Every row comes from one small tree of marks. The marks that hang from a mark follow it in brackets, in the order of their numbers. Every link used is in the known rows. Which tree was each row made from?
Known rows:
z_246{z_901{z_322{z_340{z_585{z_247 z_506}}}}}: [1.159, -1.487, 0.168, 0.611, 4.287, -0.745, 0.078, 2.270, 2.582, 1.042, -0.249, -0.616, -1.193, 0.110, -1.907, 0.082, -0.484, -2.987, -0.459, -2.036, 1.150, 1.242, 2.944, 2.274]
z_322{z_340{z_15 z_585} z_901{z_246}}: [2.991, 3.867, -2.615, -0.931, -4.282, 2.024, -4.598, -1.203, 1.996, 1.868, 2.852, -0.111, 1.230, 0.021, 1.908, -1.602, -0.371, -1.356, 2.693, 2.730, -3.814, -0.738, -2.058, 3.692]
z_585{z_340 z_506}: [-0.087, -2.116, -0.390, -2.750, 6.168, 0.709, 0.900, 5.972, -3.928, -3.024, -3.053, 0.414, 2.897, -0.051, -4.212, -2.735, -2.081, 0.994, -2.000, -2.007, 2.336, 0.176, 3.366, -3.104]
z_322{z_340}: [2.668, 0.405, 1.250, -0.513, -0.386, 2.668, 0.495, 0.099, -1.843, -0.150, 1.461, 1.578, 0.056, 1.850, 0.194, -0.608, 1.870, -0.969, 0.390, 2.472, 1.660, -1.665, -0.561, 0.478]
z_15{z_340{z_585{z_506}}}: [-2.997, 0.817, 1.415, 0.225, 1.609, -0.096, 1.965, 0.638, 0.821, -1.618, -0.795, -1.668, 0.805, 0.155, -0.296, -0.240, -0.409, 1.684, -1.438, 0.066, 1.649, -2.552, -1.171, -1.857]
z_247{z_322 z_585{z_340}}: [-0.057, -5.377, -0.103, 2.462, -4.135, 0.228, -0.404, 1.793, -8.084, -0.369, -3.435, 1.714, -3.238, 3.257, -2.608, 1.884, 3.410, 0.324, 0.624, -1.102, 1.779, 4.999, 0.547, -5.090]
z_322{z_901}: [2.401, -0.404, 0.243, -1.466, 0.652, 0.828, 0.876, 0.859, -0.397, 0.577, -0.992, -2.809, 0.076, -2.861, -0.189, -0.444, -1.814, 0.578, 1.057, -1.829, -1.162, -2.721, 0.157, 3.854]
z_901{z_246 z_322{z_340{z_15 z_585}}}: [0.010, 1.929, 0.078, 0.619, -1.736, -0.259, -3.016, 1.268, 1.861, 2.393, 2.553, 0.201, -1.663, 3.173, 2.944, 1.328, 5.198, 1.653, 0.662, 4.003, -3.879, 1.330, 2.117, -1.597]
z_322{z_340{z_585} z_901}: [3.559, 2.858, -0.791, -0.555, -2.100, 3.115, -2.644, -0.284, -0.367, 1.534, 2.340, -1.029, 0.526, -0.633, 0.921, -2.821, -2.445, -3.032, 3.252, 1.307, -0.239, -1.218, -1.699, 4.878]
z_246{z_901{z_322}}: [0.931, -3.302, 0.717, -0.680, 3.482, -1.843, 0.159, 2.528, 2.242, 1.692, -1.429, -1.715, -1.560, -1.005, -2.118, 1.999, 1.393, -0.485, -1.249, -3.073, 1.218, 0.353, 3.646, 3.176]
z_322{z_340{z_15 z_585{z_506}} z_901}: [2.490, 2.796, -2.602, -0.693, -1.134, 2.776, -3.621, -0.314, 0.450, 0.762, 2.461, 1.030, 2.687, -1.707, -0.570, -2.570, -2.835, -3.187, 1.867, 1.735, -2.031, -2.160, -2.053, 4.172]
z_247{z_585{z_506}}: [0.076, -1.640, -0.403, -0.131, 1.640, -2.296, 2.873, 2.577, -5.550, -2.284, -4.133, 1.367, -1.601, 3.279, -0.919, 2.675, -0.823, -0.177, -1.952, -1.220, 0.708, -0.053, 0.175, -3.604]
z_601{z_15}: [-0.808, -1.271, 2.103, -3.198, 2.838, -1.688, 3.532, -1.103, 1.732, -1.076, -0.465, 0.566, -0.429, -1.294, 0.931, 3.455, 1.643, 2.354, -4.028, -1.326, 0.374, -2.524, -0.869, 0.652]
z_901{z_246 z_322{z_340{z_15 z_585{z_506}}}}: [-0.159, 1.575, -0.689, 0.293, -0.102, -0.686, -2.672, 1.968, 1.409, 1.705, 2.238, 0.486, -1.176, 3.082, 2.050, 0.620, 4.106, 1.052, 0.177, 3.545, -4.071, 1.058, 2.411, -1.850]
z_901{z_246 z_322}: [-0.206, -0.600, 1.233, -0.090, 1.176, -2.061, 0.298, 2.815, 0.794, 1.531, -0.132, -2.438, -2.848, 2.592, 2.364, 2.059, 4.753, 3.701, -0.278, 1.074, -3.365, 0.734, 3.935, -2.053]
z_322{z_901{z_246}}: [2.636, 0.059, -0.783, -1.902, -0.462, -0.456, 0.083, 1.069, 0.181, 0.743, -0.845, -3.924, -0.711, -0.784, 0.806, -0.620, -0.900, 1.626, 1.305, -1.540, -3.049, -1.521, 0.565, 3.230]
z_601{z_15{z_340{z_322}}}: [-3.279, -0.865, 3.693, -2.623, 2.098, -2.387, 4.118, -3.229, 3.466, -0.915, 0.358, 0.350, 0.604, -0.569, 0.253, 3.230, 1.386, 1.750, -3.587, -1.185, 1.781, -1.199, -2.512, 0.396]
z_340{z_15 z_322{z_901} z_585}: [-1.599, 5.102, -2.658, -0.716, -2.715, -1.261, -4.140, -2.335, 4.287, 1.794, 1.281, 1.466, 4.183, -4.621, 3.043, -0.479, -2.976, 0.230, 0.964, 1.528, 0.382, -0.939, -0.220, 2.728]
z_247{z_322}: [0.410, -4.342, -0.773, 1.714, -1.861, 1.001, 0.745, 0.206, -3.879, 0.068, -1.104, -0.204, -1.821, -1.068, -1.196, 0.052, 3.165, 1.837, -0.267, -0.749, 0.843, -0.727, 1.369, -1.028]
z_247{z_322{z_901} z_585{z_340{z_15} z_506}}: [-0.089, -5.652, -2.638, 1.686, -2.408, 0.086, -1.603, 2.235, -7.582, -0.889, -3.546, 1.520, -0.866, 0.909, -5.220, 0.229, -0.446, -1.719, 0.818, -2.663, -1.093, 4.205, 0.017, -2.439]
z_247{z_585{z_340{z_322} z_506}}: [-0.903, -1.398, -0.185, -1.110, 1.986, -2.171, 0.999, 3.219, -5.692, -2.311, -4.302, 2.305, 0.509, 3.415, -2.187, 0.826, -1.763, -0.851, -1.088, -1.383, 3.072, 3.660, 1.458, -4.686]
z_340{z_585}: [-0.177, 2.709, -0.622, -0.177, 0.007, -0.008, -0.357, 1.548, 0.566, 0.091, -0.565, -0.797, -0.111, -1.169, 3.053, -0.135, -0.241, 2.398, -0.570, 0.825, 1.622, -2.325, 1.110, -0.619]
z_247{z_322{z_901}}: [1.650, -4.414, -1.221, 1.426, -2.259, 1.412, -0.328, -0.093, -3.559, 0.986, -0.713, -1.858, -1.674, -2.511, -1.775, -1.146, 0.900, 0.479, 1.343, -2.078, -0.612, -0.706, 0.700, 2.217]
z_247{z_585}: [0.370, -0.959, 1.149, 0.448, -1.328, -1.580, 2.475, 1.268, -4.390, -0.877, -3.503, 1.076, -2.647, 3.198, 0.791, 4.188, 1.634, 1.028, -1.055, -0.247, 0.856, 0.264, -0.582, -3.222]

Which tree is each row?
[-0.794, 3.040, -0.552, 1.459, 4.403, -0.012, 2.589, 2.024, 0.435, -2.248, -1.373, -0.489, 0.230, -0.859, 2.303, -1.315, -3.975, 1.087, -1.142, -0.131, 0.569, -2.093, 1.646, -3.446]
z_340{z_585{z_247 z_506}}
[-1.560, 5.242, 0.369, 1.530, 0.675, -1.281, 1.197, -1.699, 2.785, -0.304, 0.225, 0.619, 0.812, -1.108, 4.851, -1.184, -3.488, 0.653, 0.598, 0.967, 3.265, 0.560, 1.725, -2.322]
z_340{z_322 z_585{z_247}}
[-0.266, 2.301, -1.686, -1.969, -2.044, -1.915, -2.138, -2.416, 3.301, 1.115, 0.581, 1.066, 3.546, -2.647, 1.393, 0.411, -0.738, 1.219, 0.355, 0.780, -1.547, -0.593, 0.374, 2.368]
z_340{z_15 z_322{z_901{z_246}}}
[2.104, -1.523, -3.118, 1.965, -5.739, 2.050, -4.192, -1.491, -1.955, 1.846, 2.100, -0.044, -0.930, -0.401, -0.484, -1.800, 1.901, -0.764, 2.571, 1.200, -2.531, 0.720, -0.740, 1.988]
z_247{z_322{z_340{z_15 z_585} z_901{z_246}}}
[1.057, 3.296, -0.524, 0.147, -2.643, 2.602, -2.481, -0.905, 0.643, 0.420, 2.503, 3.286, 1.745, 0.195, 1.650, -0.046, 1.871, -0.377, 0.246, 4.358, 0.363, -1.991, -1.414, -0.132]
z_322{z_340{z_15 z_585}}
[-2.051, 1.087, 2.175, 2.675, -1.438, 0.627, 2.199, -1.501, 2.110, -0.534, -0.067, -3.114, -1.618, 0.519, 1.267, 0.002, 0.398, 1.998, 0.945, 0.103, -0.795, -0.306, -1.938, -2.238]
z_15{z_340{z_585{z_247{z_322{z_901{z_246}}}}}}
[2.213, -3.548, -2.364, 2.879, -7.630, 0.480, -2.701, -1.804, -5.811, 1.235, -0.321, 1.803, -3.571, 3.702, -1.438, 1.769, 3.217, -2.148, 2.595, 0.668, -2.859, 3.795, -2.423, -0.672]
z_247{z_322{z_340{z_15} z_901{z_246}} z_585}
[-3.035, 2.735, 1.633, 1.197, 2.014, -0.885, 2.463, -1.748, 2.773, -1.191, -0.068, -1.972, 1.579, -0.883, 0.499, -1.704, -4.097, -0.520, 0.633, -0.663, 1.579, -0.307, -1.461, -0.843]
z_15{z_340{z_322{z_901} z_585{z_247 z_506}}}
[-1.098, -1.018, -0.685, -3.159, 5.897, -0.623, -0.003, 4.399, -3.196, -2.720, -2.479, 1.294, 4.316, -0.227, -3.578, -3.657, -3.572, -0.223, -1.302, -1.816, 4.131, 1.826, 3.940, -2.729]
z_585{z_340{z_322} z_506}
[-2.602, 0.269, 1.517, 2.561, 1.329, 0.824, 2.891, -0.492, 0.876, -1.412, -0.435, -2.709, -0.421, -0.378, -0.606, -1.067, -1.859, 0.783, 0.017, -0.873, 0.050, -1.261, -1.743, -2.125]
z_15{z_340{z_585{z_247{z_322{z_901}} z_506}}}
[1.549, -1.695, 0.138, -0.182, 2.219, -0.887, -1.476, 2.061, 2.472, 2.217, 0.145, -0.768, -1.413, -0.006, -1.589, 0.732, 1.237, -2.421, -0.175, -1.515, 1.687, 1.117, 2.739, 3.681]
z_246{z_901{z_322{z_340{z_585}}}}
[-3.479, 2.337, 2.090, 0.244, -0.702, -0.923, 0.953, -1.801, 2.462, -0.213, 0.283, -1.061, 1.238, -0.020, 1.497, -0.209, -0.214, 1.462, -0.207, 0.912, 3.449, -0.623, -1.012, -1.059]
z_15{z_340{z_322 z_585}}
[-0.257, 0.810, 0.470, -0.563, 6.857, -0.019, 2.836, 2.832, -0.815, -3.307, -2.275, -0.341, 2.733, 0.197, -1.992, -4.185, -6.400, -0.784, 0.556, -2.482, 0.742, 3.298, 3.217, -4.116]
z_585{z_247 z_340{z_322{z_901{z_246}}} z_506}
[0.694, -1.850, -1.846, 2.452, -4.404, 2.563, -2.694, -1.297, -2.676, 0.816, 1.764, 2.422, -0.734, -0.271, -0.458, -0.687, 3.605, -0.143, 0.846, 2.324, 0.464, -0.182, -0.279, -0.611]
z_247{z_322{z_340{z_15 z_585}}}
[-3.283, 0.828, 2.592, -2.344, 1.206, -2.550, 2.295, -3.303, 4.439, -0.207, 0.861, -0.649, 0.768, -1.530, 1.051, 2.217, -0.533, 0.779, -2.401, -1.484, 1.246, -1.072, -2.961, 1.770]
z_601{z_15{z_340{z_322{z_901} z_585}}}
[-3.272, -0.103, 3.098, -1.864, 1.502, -1.702, 3.381, -2.106, 3.627, -0.982, 0.272, -0.532, -0.356, -0.607, 1.019, 3.261, 1.656, 2.368, -3.673, -0.793, 0.844, -2.205, -2.982, -0.004]
z_601{z_15{z_340{z_585}}}
[-3.839, 0.683, 2.905, -2.221, 1.381, -2.624, 2.716, -3.273, 4.182, -0.759, 0.673, 0.211, 0.595, -0.803, 1.321, 2.696, 0.502, 1.576, -3.265, -0.723, 1.973, -1.168, -2.491, 0.471]
z_601{z_15{z_340{z_322 z_585}}}
[2.685, 3.166, -3.480, -1.116, -2.225, 1.497, -4.484, -0.152, 1.080, 0.861, 2.527, 0.042, 1.890, 0.130, 0.539, -2.692, -1.965, -2.058, 2.074, 2.027, -3.897, -0.901, -1.487, 3.287]
z_322{z_340{z_15 z_585{z_506}} z_901{z_246}}
[1.129, -2.288, -1.460, 2.328, -3.707, 2.532, -1.920, -0.768, -3.889, 0.649, 1.313, 1.194, -1.585, 0.339, -0.412, -1.617, 2.702, -0.631, 1.186, 1.351, 1.572, 0.268, 0.432, -0.466]
z_247{z_322{z_340{z_585}}}
[-2.768, -0.846, 2.958, -0.134, 0.841, -0.853, 3.580, -3.262, 3.547, -0.636, 0.446, -1.337, -1.120, -1.292, 0.684, 2.549, 0.473, 1.462, -2.173, -1.629, -0.486, -1.071, -3.387, 0.313]
z_601{z_15{z_340{z_585{z_247{z_322{z_901}}}}}}
[0.513, 0.434, 0.783, 0.233, -0.990, -0.245, -1.643, 1.194, 1.284, 2.129, 2.255, 0.362, -1.871, 3.517, 1.728, 1.972, 6.084, 1.680, 0.442, 3.577, -4.141, 1.031, 2.084, -1.598]
z_901{z_246 z_322{z_340{z_15}}}
[-0.450, 0.698, 0.382, -2.474, -0.096, 0.973, -2.253, 1.125, 0.527, 0.215, -0.620, 1.597, 4.373, -2.492, -1.622, -0.861, -0.767, 1.105, 0.632, -0.052, 1.592, 1.624, 1.529, -0.107]
z_585{z_340{z_15 z_322{z_901}}}
[3.939, 3.174, -1.810, -1.032, -2.973, 1.671, -3.535, -0.107, 0.229, 1.748, 2.386, -1.809, -0.330, 1.238, 2.020, -2.961, -1.472, -2.120, 3.315, 1.603, -2.284, -0.159, -1.116, 4.041]
z_322{z_340{z_585} z_901{z_246}}
[0.779, -2.536, -1.154, 2.692, 4.562, 0.396, 4.367, 0.989, -2.399, -2.792, -1.912, -1.598, -1.257, -0.474, -1.647, -2.297, -3.761, -0.027, -0.102, -2.570, -2.621, -0.228, 1.745, -3.092]
z_585{z_247{z_322{z_901{z_246}}} z_506}
[-2.921, -0.712, 3.472, -2.875, 1.802, -2.261, 3.482, -3.421, 3.655, -0.618, 0.540, -0.469, 0.644, -1.248, 0.013, 2.831, 0.368, 0.964, -2.603, -1.818, 1.066, -1.308, -2.925, 2.037]
z_601{z_15{z_340{z_322{z_901}}}}
[-0.251, -0.624, 1.394, -0.513, -1.149, -1.309, 0.622, 1.916, -4.475, -0.908, -3.591, 2.150, -0.705, 3.455, -0.384, 2.346, 0.648, 0.219, 0.101, -0.340, 3.225, 3.953, 0.711, -4.109]
z_247{z_585{z_340{z_322}}}
[-3.408, -0.401, 2.396, -2.311, 3.011, -1.990, 3.465, -1.539, 3.100, -1.693, -0.150, -0.373, 0.225, -0.547, 0.042, 2.664, 0.429, 1.801, -4.005, -1.340, 0.736, -2.419, -2.541, -0.124]
z_601{z_15{z_340{z_585{z_506}}}}
[-0.619, -1.637, -0.373, -0.730, 1.115, -1.089, 0.974, 3.669, -5.251, -2.479, -4.213, 2.994, 0.580, 2.823, -2.682, 2.379, -0.122, 0.321, -1.858, -0.677, 0.723, 1.967, 0.440, -5.127]
z_247{z_585{z_340{z_15} z_506}}
[-3.350, -0.811, 3.152, 0.033, 1.086, -1.095, 4.067, -2.978, 3.198, -1.133, 0.465, -0.422, -1.365, -0.645, 0.811, 3.061, 1.501, 2.075, -3.022, -0.948, 0.248, -1.169, -3.091, -1.330]
z_601{z_15{z_340{z_585{z_247{z_322}}}}}
[1.051, -1.005, 0.580, 1.086, 2.261, -0.341, -0.781, 0.983, 3.837, 1.792, 0.362, 0.156, -1.095, -0.321, -1.239, 1.509, 1.165, -2.033, -0.451, -0.941, 0.520, 1.213, 2.022, 2.247]
z_246{z_901{z_322{z_340{z_15 z_585{z_247}}}}}
[-0.549, 1.013, 0.789, 1.094, 1.257, 1.203, -1.462, 2.012, 0.573, 1.501, 2.058, 1.890, 0.049, 0.282, 0.702, 0.706, 2.602, -0.503, 0.067, 3.115, -1.138, -0.688, 1.581, -0.560]
z_901{z_322{z_340{z_15 z_585{z_506}}}}
[3.702, 1.504, -1.268, -1.418, -3.353, 2.182, -2.904, -1.327, 0.970, 1.463, 2.396, 0.116, 1.054, 0.574, 0.209, -0.858, 0.823, -1.141, 2.349, 2.119, -4.177, -1.004, -2.086, 3.719]
z_322{z_340{z_15} z_901{z_246}}
[-3.834, 1.264, 3.556, -1.126, 1.968, -2.359, 4.010, -3.664, 4.767, -1.156, 0.648, 0.202, 0.172, -0.648, 1.981, 2.797, 0.040, 1.600, -2.941, -0.772, 1.501, -0.731, -2.773, -0.754]
z_601{z_15{z_340{z_322 z_585{z_247}}}}
[-0.177, 5.772, -0.903, 0.586, -0.486, -1.702, -0.351, -1.869, 3.469, 0.547, 0.457, -1.784, 0.724, -1.344, 4.920, -2.278, -5.076, -0.115, 2.370, 0.002, 0.350, 1.483, 1.210, 0.320]
z_340{z_322{z_901{z_246}} z_585{z_247}}
[1.643, -4.624, -3.096, 2.700, -3.897, 0.562, -1.650, -0.451, -7.549, -0.327, -1.049, 2.712, -1.902, 2.408, -3.886, 0.307, 0.142, -3.953, 1.392, -0.702, -1.719, 2.562, -2.038, -0.497]
z_247{z_322{z_340{z_15} z_901} z_585{z_506}}
[-0.106, 4.534, -2.413, -1.377, -1.551, -2.467, -3.055, -0.856, 2.327, 1.451, 0.340, -1.786, 1.649, -1.742, 4.048, -2.526, -3.875, 0.078, 1.883, -0.058, 1.161, 0.842, 1.621, 2.616]
z_340{z_322{z_901{z_246}} z_585}
[-3.588, -1.217, 2.456, -0.202, 2.535, -1.372, 4.243, -2.236, 2.685, -1.851, 0.077, -0.299, -0.750, -0.526, 0.071, 2.281, 0.420, 1.624, -3.497, -1.450, 0.178, -1.326, -2.711, -1.657]
z_601{z_15{z_340{z_585{z_247{z_322} z_506}}}}
[2.177, -2.463, -2.737, 1.700, -2.629, 2.652, -2.511, -0.279, -4.091, 0.895, 1.313, -0.379, -0.850, -0.964, -1.710, -3.386, -0.530, -2.600, 2.308, -0.367, -0.005, 0.045, -0.064, 2.584]
z_247{z_322{z_340{z_585{z_506}} z_901}}
[0.790, -1.985, -0.832, -0.395, 3.014, -0.960, -1.907, 2.113, 2.611, 1.602, -0.093, 0.367, -0.123, -0.668, -2.553, 0.660, 0.675, -2.622, -1.028, -1.494, 0.787, 0.672, 2.572, 3.282]
z_246{z_901{z_322{z_340{z_15 z_585{z_506}}}}}
[3.806, 4.037, -0.820, 0.556, -2.078, 2.229, -1.703, -0.954, 1.077, 1.065, 2.363, -1.941, -0.960, 1.490, 2.625, -2.824, -2.308, -2.055, 3.657, 1.506, -2.939, 0.351, -1.333, 2.246]
z_322{z_340{z_585{z_247}} z_901{z_246}}
[1.801, -2.920, 0.753, -0.407, 2.666, -0.595, -0.696, 1.892, 1.933, 1.944, -0.091, -0.621, -1.391, 0.070, -2.408, 1.081, 1.771, -2.368, -0.362, -1.840, 1.430, 0.918, 2.788, 3.614]
z_246{z_901{z_322{z_340}}}
[1.466, -1.380, 1.985, 4.082, 0.023, 2.886, 3.930, -1.614, -1.757, -1.145, 0.315, 0.834, -2.446, 0.713, 0.635, -0.175, 1.069, 0.179, 1.038, 0.794, -0.044, 0.173, 0.081, -3.870]
z_585{z_247{z_322{z_340}}}
[1.575, -2.182, -3.214, 2.004, -3.582, 2.688, -3.343, -0.947, -2.813, 1.078, 1.741, 0.812, 0.206, -1.906, -2.015, -2.593, 0.102, -2.084, 1.955, 0.566, -1.182, -0.255, -0.841, 2.379]
z_247{z_322{z_340{z_15 z_585{z_506}} z_901}}
[4.757, 0.810, -0.645, -1.549, -2.043, 1.946, -1.699, -0.386, -0.736, 1.086, 1.740, -1.709, -0.402, 1.610, 0.255, -2.191, -0.251, -1.782, 2.816, 0.892, -2.634, -0.368, -1.174, 3.905]
z_322{z_340 z_901{z_246}}
[-1.104, -0.442, -1.842, -3.263, 4.418, 0.022, -1.793, 3.268, -1.288, -1.719, -1.722, 1.997, 5.986, -2.317, -4.238, -3.064, -4.030, -0.506, -0.882, -1.501, 1.397, 1.212, 2.613, -0.622]
z_585{z_340{z_15 z_322{z_901}} z_506}
[1.060, -2.640, -2.161, 2.185, -2.253, 2.133, -1.677, -0.074, -4.391, -0.058, 1.077, 1.105, -1.030, 0.498, -1.358, -2.399, 1.634, -1.098, 0.838, 0.922, 1.550, 0.079, 0.691, -0.597]
z_247{z_322{z_340{z_585{z_506}}}}
[-2.015, 0.342, 2.951, -0.438, -0.150, -0.576, 2.005, -2.111, 1.813, -0.062, 0.001, -2.021, 1.415, -0.708, -0.586, -0.126, -0.532, 0.539, 0.471, -0.653, 2.072, -0.870, -1.671, 1.225]
z_15{z_340{z_322{z_901}}}
[-1.686, 2.881, -0.848, 3.502, -2.014, 1.416, -0.227, -1.431, 2.528, -0.086, 0.486, 1.968, 0.379, -2.774, 2.747, 1.466, 0.831, 2.876, -0.509, 2.304, -1.630, -1.594, -0.268, -3.574]
z_340{z_15 z_585{z_247{z_322}}}
